In the rows, zero is written as 128.
Known rows, with every step that occurs
C -> Z -> J -> R: [120 132 141 105  73 140 142 132 152 164 126  98 112 149 104 150 106 139
 102 169 122 123 145 128 131  84 140 129 144 122 148 141 101 115 109 131
 103 126 101 114 130 137  91 129 141 113 135 124 134 127 128 100 103 115
 147 152 140 107  59 155 229 136  96 100  84 167 107  66 143 122 149 130
 114]
P -> Y -> R -> C: [138  91 164 123 138 168 100  97 118 170 139  93 104 167  96 146 142 125
  92 155 164 107 159  96 147 220 101 134  89 117 154 175 130 157 126 151
  98 124 104 119 150 123 134 122 162  96 143 133 205 149 129 133 103 104
 147  80 108 129 102  82 165 131 147 145 107 164 141 108 158 126 100 117
 172]
P -> Y -> R -> J -> Z -> C: [136 146 118  94  94 188 119  96 125 205 132 103  89 138  81 167 169 134
  63 167 162 114 127 109 144 141 112 125 135 118 200 154 126 146 102 161
  93 113 100 123 160  51 104 124 162 124 118 136 213 205 121 124 145 107
 145 117 104  90 123 104 208 154 146 152  37 194 129  51 152 105 116 132
 140]
Z -> J -> R: [145 141 127  91  93 129 126 131 135 130 157 110 110 156 103 157 116 124
 123 159 115 116 126 140 112 106 155  97 136 129 138 156 111  98 133 158
 116 133 107 120 126 126 106 137 138 122 121 108 122 139 149 120 137 146
 155 116 135 115  79 150 187 125 100 103  92 152 125  83 147  91 137 122
 100]
C -> P: [139 131 115 129 128 118  85 119 155 150 117 130 128 135 140 161 132 141
 106 129 124 134 119 150 107 127 147 139 120 136 137 141 104 136 133  92
 118 116 134 116 111 147 137  98 116 119 149 135 111 140 126 135 107 111
 143 140 127 108 125 120 105 138 127 114 127 126 126  87 129 117 146 121
 121]
P -> Y -> R -> J: [138 121 134 130 111 170  86  96  85 193 109 126 104 192  99 127 130 132
  89 150 135 120 131 100 125 182 136 113 120 134 165 157 140 154 113 123
 130 108 142 132 168 100  93 105 181 129 119 133 185 156 132 136 113 112
 145  98 135 137 135 110 141 160 139 147  88 160 131  99 120 134 101 111
 130]
R -> Y -> P -> J: [131 190 117  87 132 159  82 145 101 114 102 105 144 192 117 126 130 131
 110 127  99 122 152 158 155 165 155 137 139 168 103  82 138 126 163  90
 107 102 106 129 168 121 133 126 125  95 155  54 160 145 137 121 138  95
 142 127 110 124  99 115 112 107 170 103 116 126 150 151 112 104 190 159
 118]
Z -> C: [141 125 105  95 130 146 117 135 131 131 148 104 119  95 119 133 147 137
  97 139 152 126 145 127 158  92 117 139 134 135 145 131 111 104 124 164
 124 135 107 103 129 123 151 152 108 118 127 133 123 147 106 112 150 141
 133 130 119 103 128 125 142 119 126 115  97 149 121  98 150 120 139 147
 117]
Z -> J -> R -> Y: [128 141 125  58 101 146 132 137 128 108 127  90 110 182  89 137 106 121
 148 131 120 111 129 151 130 112 151  92 142 113 120 157 112  89 125 141
  72 139  89 117 139 114  95 129 138 116 143  84 157 114 144 116 119  98
 145 110 129 122  73 155 190 117 129 106 100 181 142  66 153  80 148 124
 104]
J -> R -> C -> Z: [127  99 150 109  88 178 132 117 143 178 130  94 119 144  89 122 136 145
  68 152 124 115 169 120 143 122  75 162 160 132 159 147  68 127 108 172
  92 133  99 115 122 149 148 129 138  94 175 118 183 132 122 123 108  74
 141 151 114 123  43 155 215 129  98 132  89 171 130  79 159 145 152 121
 136]
C -> R -> J -> Z: [108 144 137  95  71 168 118 134 141 194 141 123 121 143 114 111 117 154
  76 152 122 124 115  97 102  92 122 120 182 132 192 151  95 127  98 169
 111 121 145 137 121  35  97  94 147 124 130 122 162 155 137 113 172 107
 108 130 105 106 106 181 207 131 109 151  63 173 150  95  92 126 114 121
 106]
Y -> R: [111 127 140 134 129 136 112 128 127 148 136 124 122 136 120 111 133 127
 125 144 149 113 141 106 118 153 155 113 118 125 126 115 138 145 114 125
 134 136 118 117 148  83  99 108 149 127 134 161 127 148 125 130 106 101
 140 106 110 129 121 104 150 123 131 123 113 130 112 137 131 125 116 121
 146]
C -> R -> J: [123 133 137  91  97 155  90 146 122 181 119 123 132 153 122  84 112 163
  83 139 110 131 114 110 120 107 146 114 188 151 171 138 103 127 109 159
 125 117 160 133 134  64 117 101 152 126 153 130 127 123 135 128 159 142
 112 133 131 135 128 176 146 116 102 142  75 164 146 112  77 142 108 111
 104]
Y -> R -> J -> Z: [105 165 137 135 101 170 111 127 114 195 152 127 119 130 112 127 147 137
 103 155 148 111 125  87 112 132 114 124 135 131 188 122 116 167  80 137
 118 127 125 129 150  46  67  89 167 146 139 143 168 177 122 133 136  75
 120 126 104 111  98 122 181 128 132 156  63 160 121  94 106 104 123 124
 139]
Y -> R -> J -> Z -> C -> P: [143 155  98 104  86 189  66 118 159 212 142 101 119  99 111 158 162 156
  51 160 158 109 126 119 120  93 129 144 138 151 203 136  93 157  97 128
 104 133 115 102 151  39 100  93 143 122 159 165 150 217 105 122 134  77
 143 141  95  84 113 120 185 135 132 124  40 179 109  26 136  78 153 118
 117]
C -> R -> Y -> P -> J -> Z: [ 93 198 127  77 100 173  97 162 125 141 127  98 134 178 114 131 111 139
  83 147 125 126 129 136 140 150 170 145 175 176 136 111 116 124 128 114
  52 101  91 142 140  51 115 102 131  77 146  55 194 167 141 105 148  60
 130 117  83  99  74 145 204 106 162 118  85 165 161 152 118 104 170 145
 114]
Z -> J: [145 148 130 103 116 119 123 140 129 125 145 127 123 140 134 143 111 131
 144 158 134 118 126 123 145 111 147 119  99 137 114 135 120 112 121 126
 120 130 116 131 133 136 105 137 138 118 124 131 107 111 133 107 130 180
 144 132 138 117 130 138 153 115 122 122 111 131 126  92 121 117 143 144
 114]
C -> R: [112 128 151 104 112 121 124 153 145 148 130 117 125 137 129  98 107 145
 108 140 140 123 126 120 123 126 153 110 167 134 145 128 116 118 119 149
 117 126 132 131 110  72 121 122 132 115 132 138 117 121 134 117 147 119
 123 113 123 131 125 149 164 121 117 124 102 149 142 139 114 142 108 115
 115]
P -> C -> R -> Y: [117 102 150  57 112 145  97 186 123 102 158 115 121 183 108  99 115 143
 122 100 131 108 153 152  96 126 146 116 194 140 125 116 114  75 130 163
  68 139 135 140 129  91 130 114 137  97 161 118 141 133 121 106 157  51
 106  54 105 120 149 169 177 139 160 124 110 172 176 133 124 109 127 131
 115]
Z -> J -> R -> Y -> P -> C: [150 158 131  64 106 150  68 147 114  88 181  99 129 209  98 133 146 126
 118 157  96  83 158 150 108 139 161 101 166 170 111 133 108  92 142 145
  70 121 116 114 147 157 125 148 131  87 169  36 129 167 140 103 164  96
 160  69 115 103  89 139 174 122 159  69 107 134 170  87 143  66 171 147
  89]
Z -> J -> R -> C: [152 120 135  80  97 144 104 125 154 140 160  96 109 150  92 144 132 140
 106 175 129  89 148 116 143 119 100 113 141 140 145 184  88 106 130 195
  87 142 104 110 133 139 125 151 135 105 154 106 145 128 141 115 144 151
 146 117 123 110  55 157 212  94 106 111  78 172 141  74 162  96 140 120
 110]
P -> Y -> R: [121 119 153 139 134 142 122 102 115 162 118 111 102 174 102 156 141 116
 116 150 158 118 129 110 125 211 159 114  95 115 138 152 157 140 126 114
 108 118 107 130 142 111 102 108 160 119 117 134 182 156 129 136 100 103
 146  84 120 127 134  83 156 151 147 127 123 149 124 118 155 127 106 114
 154]
Y -> R -> C -> P: [131  88 143 125 135 151  56 123 165 170 135 113 124 137 115 149 149 157
  91 137 159 110 152 110 125 165 125 144 108 154 156 145  88 164 120 129
  93 138 121 107 131 116 121  96 139 109 190 153 135 159 111 141  91  83
 154 121  95 113 102  97 139 112 136 125 102 152 120  87 154 111 141 113
 143]
P -> J -> R: [123 155 110 117  82 134 127 137 109 149 130 110 118 148  85 169 132 117
  83 128  96 123 129 165 123 132 142 104 188 131 143 145 124 120 140 148
 124 116 113 130 150 101 100 130 131 120 118 105 159 141 134 137 147  91
 122 117 122 119  71 154 199 100  94 110  91 150 137 119 141 103 154 103
 106]
J -> R: [124 132 126 129  99 126 138 117 120 139 142 121 120 148  98 141 127 116
 106 151 115 124 127 141 109 126 135  91 174 123 140 157 121 123 126 159
 118 135 114 123 108 121 116 128 129 128 133 117 145 138 147 137 141 103
 133 118 130 129  77 137 169 130 105 110 118 153 120 115 149 117 130  98
 115]
Y -> R -> C -> P -> J -> Z: [119 147 125 129  98 173  68 128 172 205 153  94 116 120 106 196 158 144
  62 138 139 105 145 127 109 154 117 164 127 161 168 143  92 164 126 132
  85 122  93 126 144  74 109  83 148  84 164 147 178 198 112 129 104  60
 129 122  69  90  64 106 218 100 139 128  64 161 132  83 148  74 174 110
 135]

Rows
[145 124 104 113 106 144  54 144 149 176 115 105 128 126 122 187 143 161
  54 121 115 122 145 152 145 149 106 173 137 159 143 135  81 137 153 133
 100 113 119 123 142 145 152 115 129  90 162 122 156 145 115 138 121 121
 132 134 113 110  84 135 145  97 127 117  97 141 155  89 128 103 179 129
 111]
R -> C -> P -> J
[134 124 137  64  72 165 111 150 143 118 153  99 112 182  86 140 122 130
 110 131 108  90 177 162 101  97 144 123 174 137 123 160  90  73 122 147
  64 135 107 129 142 156 107 129 147  92 166  92 153 131 119  96 118  44
 126  96 126  95  89 164 252 146 146 111  92 175 141  57 155  99 171 142
 101]
P -> C -> Z -> J -> R -> Y
[127 100 180 110 110 182  99 112 148 189 125  86  90 175  98 149 123 144
  89 169 173 100 166  79 170 186 108 176  67 132 142 149 102 139  93 144
  71 114  87 120 157 148 109 115 180  80 156 140 188 132 114 101  68 110
 161 116 117 101  95 114 231 147 142 136  69 184 117  64 159 139 132 143
 165]
P -> Y -> R -> C -> Z -> J
[132 126 107  62  95 167  90 157 126 174 120 109 122 128 108  80 117 170
  58 154 131 114 142 112 154  60 130 126 191 151 180 142  82 103 107 184
 126 133 145 103 143  44 129 125 140 132 144 132 124 150 115 114 180 154
 120 135 130 118 123 170 164 117 114 125  47 182 151  92 108 122 120 139
 102]
Z -> C -> R -> J
[113 210 116 100 120 183 110 137 106 135 119 103 132 171 116 160 144 130
 103 137 110 124 138 156 141 160 141 144 136 154 119  89 133 146 145  89
  73 102  88 133 158 100 117 120 130  88 148  44 204 172 140 123 144  54
 131 128  85  99  88 118 159 121 171 122  99 136 151 140 119  97 198 152
 126]
R -> Y -> P -> J -> Z
[117 154 133  30 125 191 102 155 136 124 140  72 123 146 108 106 125 138
  92 166 155 117 137 128 163  98 153 130 158 167 157 123 102 114 130 143
  44 127  77 105 123  46 146 132 114  92 161  65 168 182 128  98 165  72
 157 119  75  82  96 128 197 124 165 109  73 179 158  92 149 108 157 160
 122]
J -> Z -> C -> R -> Y -> P
[145 148 147 143 112 155  90 145 132 131 175 127 143 154 142 130 123 157
  96 175 113 100 163 104 129 110 153 188 122 195 108  95  97 124 144 119
 113 103 120 118 148 203 136 133 137  81 156  86 105 158 115  89 140 126
 153 131 123  87 109 132 160 137 154  89 103 116 141  94 110 123 174 190
 113]
Y -> P -> C -> Z -> J
[154 104 130 127 124 122 101  83 142 165  91 113 110 170 121 192 129 130
  98 135 133 150 114 154 110 186 148 123 114 123 139 178 118 130 146  78
  96 108 135 135 111 167 151 103 135 106 113 115 159 139 137 146 101 119
 170 119 143 114 132 106 121 169 147 109 127 151 147  70 152 131 139 103
 128]
C -> P -> Y
[142 163  91  84  92 167 112 126 139 189 148 104 112  90 106 130 166 142
  76 155 139 118 131 128 153  59  91 146 159 129 190 144  96 121 109 163
 117 129 112 122 150  71 120 144 136 132 132 123 163 185 118 118 182 127
 122 146 107  88 103 139 187 137 126 149  52 171 139  70 127  90 143 145
 111]
R -> J -> Z -> C
[119 151 100 133 105 133  84 144 139 159 107 116 125 128 125 193 137 144
  78 119 103 144 117 164 112 133 159 138 146 158 131 134 111 127 145  83
 118 109 131 131 147 127 115  97 118 110 140 119 130 138 120 129 116 122
 140 137 132 117 104 132 122 121 126 110 112 128 129  84 114 104 181 113
 108]
C -> P -> J
[170 100 100  93 122 149 102  90 142 163  98  96 104 136 104 199 138 142
  85 137 152 136 137 163 154 142 142 136 117 137 153 171 107 113 147 115
  94 114 106 114 117 154 167 129 121 106 123 122 153 160 115 133 125 132
 168 121 136  96 127 105 131 169 152  97 107 170 147  47 174 117 152 116
 129]
Z -> C -> P -> Y
[102 103 166 130 126 182 103 134 139 172 125 101 119 133 103 111 139 150
  76 144 161  98 179  64 156 152  92 172 112 144 145 112 107 158  89 152
 110 134 100 115 147 113 118 104 160  97 188 163 159 137 101 114  71  78
 130 134 100 120  93 111 199 119 130 145  77 159 101 109 149 141 138 128
 157]
Y -> R -> C -> Z
[109 138 141 107  53 152  92 157 141 184 185 141 121 140 113 118 141 164
  63 137 122 103 133 125  67  87 125 135 225 158 188 141  83 118 119 190
 107 123 159 149 122  58 110 112 153 115 150 114 151 175 121 104 200  90
 106  81  94  99 126 182 203 152 123 147  75 165 169 100  87 106 112 130
 100]
P -> C -> R -> J -> Z
[141 161 116 122 109 164  67 109 111 147 147  96 135 154  92 154 160 150
  41 185 101 101 158 136 148 157 116 143 164 187 145 138  90 143 161 169
 105 106 101 111 160 146 155 149 123  87 162  57 172 160 152 145 168 113
 149 128 105 118  37 127 170  83 113  94  77 142 153 133 138 104 174 124
 115]
Y -> P -> J -> R -> C
[114 133 123  26 109 175 132 169 153 139 139  81 107 134 102 107 120 135
 101 135 162 114 147 144 144  93 134 122 166 121 160 138  98  89 105 167
  47 148  75 117 128  34 123 120 123  94 150 108 177 164 120  94 151  76
 129 112  83  90 103 159 233 141 155 134  69 204 149  97 149 103 134 141
 122]
J -> Z -> C -> R -> Y
[133 110 152 108 107 162 115 141 167 162 129  98 109 128 121 137 114 166
  91 159 148 100 167  80 172 102  88 185  93 144 141 136  73 129 120 152
  92 134 111 116 150 158 126 123 140  95 169 123 143 112 108  93  98 145
 139 165 123 112  87 154 198 118 126 134  90 158 129  74 136 147 160 165
 129]
R -> C -> Z -> J
[132 103 143 129 117 135  85  96 132 168 123 116 112 171 110 184 126 130
 100 144 144 137 121 128 103 199 164 110  96 129 153 151 133 148 131  80
  96 114 124 127 123 123 118  94 149 113 124 143 154 166 130 143  76  81
 170  98 120 112 125  78 136 157 151 111 120 153 126  70 150 116 120  95
 150]
C -> P -> Y -> R
[127 135 147 103 122 172  88 141 120 108 149 114 143 182 118 108 119 149
  98 124 109 110 172 129 115 151 133 175 154 179 115  76 103 129 146  97
  91 112 121 131 142 183 148 128 134  85 181  71 157 152 105 101 115  46
 143 113 103 116 120 122 148 150 190 107 128 125 155 119 116 129 191 170
 123]
R -> Y -> P -> C -> Z
[ 97 177 111 137  90 139 148 139 137 163 146 116 124 114 120 187 158 121
 101 129 117 133 115 156 120 121 128 142 138 130 149 124 124 131 133 129
 111 112 100 135 146  71 101 115 131 110 106 107 181 164 125 126 147  94
 112 132 100 109  98 136 186 122 129 135 105 132 139 122 119 106 161 126
 117]
P -> J -> Z
[132 131 144 113  58 146 116 143 150 140 183 115 120 151  97 146 125 143
  95 151 118  97 160 145 110  85 148 138 169 143 138 159  88  88 110 164
  86 126 115 121 138 166 106 129 144 102 145 118 129 146 119  98 128  94
 129 113 128  87  77 165 245 144 110 103  88 147 125  60 147 105 150 132
  98]
P -> C -> Z -> J -> R
[143 118 126 105 101 166 110  96 151 198 143  90  94 127  92 213 164 124
  78 170 178 115 135 148 131 148 153 124 119 125 177 168 116 147 127 112
  65 127  73 112 125  85 131 100 132  99 129 128 192 203 110 126 114  67
 170 105  95  75 105  81 213 173 151 112  75 181 118  39 190  86 134 109
 140]
J -> Z -> C -> P -> Y -> R
[145  92 130 105 129 144  75 119 165 157 119 111 129 126 128 154 143 155
  84 132 132 116 142 126 134 130  97 162 123 150 148 146  75 147 148 132
  97 135 127 111 118 161 160 111 128  98 178 125 136 137 119 136 108 112
 140 130 111 110 101 124 116 131 130 124 114 145 142  73 143 121 146 121
 118]
R -> C -> P
[114 108 137 138  98 158 121 145 139 143 169 135 127 124 126 126 132 140
  88 119 122 113 160 135 113 111 122 175 162 146 127 108 103 107 119 134
 118 123 140 137 136 159 133 124 143 104 151 137 133 148 100 104 126  87
 123 118 122 102 134 146 180 157 139 130 121 131 133 104 122 138 157 147
 126]
P -> C -> Z
[117 113 168 104 112 165  98 146 148 181 144  94 105 145 121 111 110 161
  94 172 172  95 181  69 175 125 111 181  93 149 143 117  94 144  82 142
  96 136 101 116 154 120 103 110 164  94 183 160 137 132 103  98  71 119
 145 143 107 101  77 123 217 102 128 124  61 168 107  81 143 129 145 151
 151]
Y -> R -> C -> Z -> J
[103 164 107  24  89 183 126 188 137 156 133  75 107 134  93 139 131 137
  72 127 144 118 156 180 169  86 151 129 188 133 154 125 112  98 122 166
  46 131  62 130 148  10 111 124 126  86 135  99 193 168 113  90 165  66
 106 101  83  88  95 159 242 110 143 135  50 203 153 106 143  79 166 138
 113]
P -> J -> Z -> C -> R -> Y
[146 136 142 108  95 167  33 144 108 148 161 140 150 178 128  82 132 183
  51 167 103 101 136  97 100 115 147 141 210 208 163 123  91 126 133 158
 131 101 184 115 135 104 139 126 147 108 164  86 113 173 136 117 201 132
 126  99 117 116 125 167 129 126 132 108  89 127 184 136  65 124 125 140
  93]
Y -> P -> C -> R -> J
[138 163 132  93 158 157  83 135 120  93 105 109 142 179 133  93 134 132
 137 141 117 127 146 127 149 152 156 131 129 159 114  82 133 132 149  98
 103 115 116 117 134 149 143 136 124 106 167  63 145 146 139 128 120  83
 147 128 109 126 119 112 104 124 171 111 133 122 154 135 123 123 172 155
 116]
R -> Y -> P
[130 189 110 128 103 144  86 119 101 138 141 102 140 170 108 155 144 132
  68 180  87 122 134 154 130 139 167 115 174 176 138 119 124 132 169 128
 132  96 108 117 146 124 128 137 120 105 144  67 151 174 154 145 158 110
 158 128 117 118  48 122 167 103 111  80  92 120 137 142 127  99 161 117
 101]
Y -> P -> J -> R
[151 182 134  63 117 150  85 124 119  95 130  92 116 202 107 125 119 125
 137 176 109 106 134 130 123 148 169  84 130 163 123 141 107 113 152 124
  77 122 103 109 131 139 124 135 125 101 150  40 142 143 161 110 131 106
 171 122 118 120  69 133 175 102 146  72  91 146 140  90 150  84 179 137
 102]
Z -> J -> R -> Y -> P
[127 169 118 123  89 157 121 112 131 179 129 127 123 127 119 135 152 139
  93 135 126 118 115 118 112 101  97 141 148 127 179 143  97 150 106 141
 121 116 133 134 130  83  99 110 146 136 136 111 167 158 133 120 150 110
 111 149 116 112 111 150 164 140 121 159  91 148 136  94 105 107 138 131
 110]
R -> J -> Z
[135 155 130  90 133 155  99 120 101 100 115  97 137 191  96 106 134 124
 118 157 105 117 149 137 123 162 148  98 161 153 129 117 123 129 144 117
  96 120 109 107 128 141 140 127 123 110 160  50 155 154 154 135 136  55
 172 119 113 134  70 124 145 124 147  91 111 144 148 117 144 109 153 116
 118]
J -> R -> Y -> P
[124 124 142 124  87 140 110 157 141 139 169 129 126 129 129 147 117 148
 111 136 129 104 163 124 119  92 131 175 128 152 119 111  96  96 122 140
 102 122 128 138 141 180 121 127 149 101 148 137 113 134 109  89 121 128
 121 119 134  95 120 150 202 148 140 122 101 136 137  83 120 122 154 162
 112]
P -> C -> Z -> J
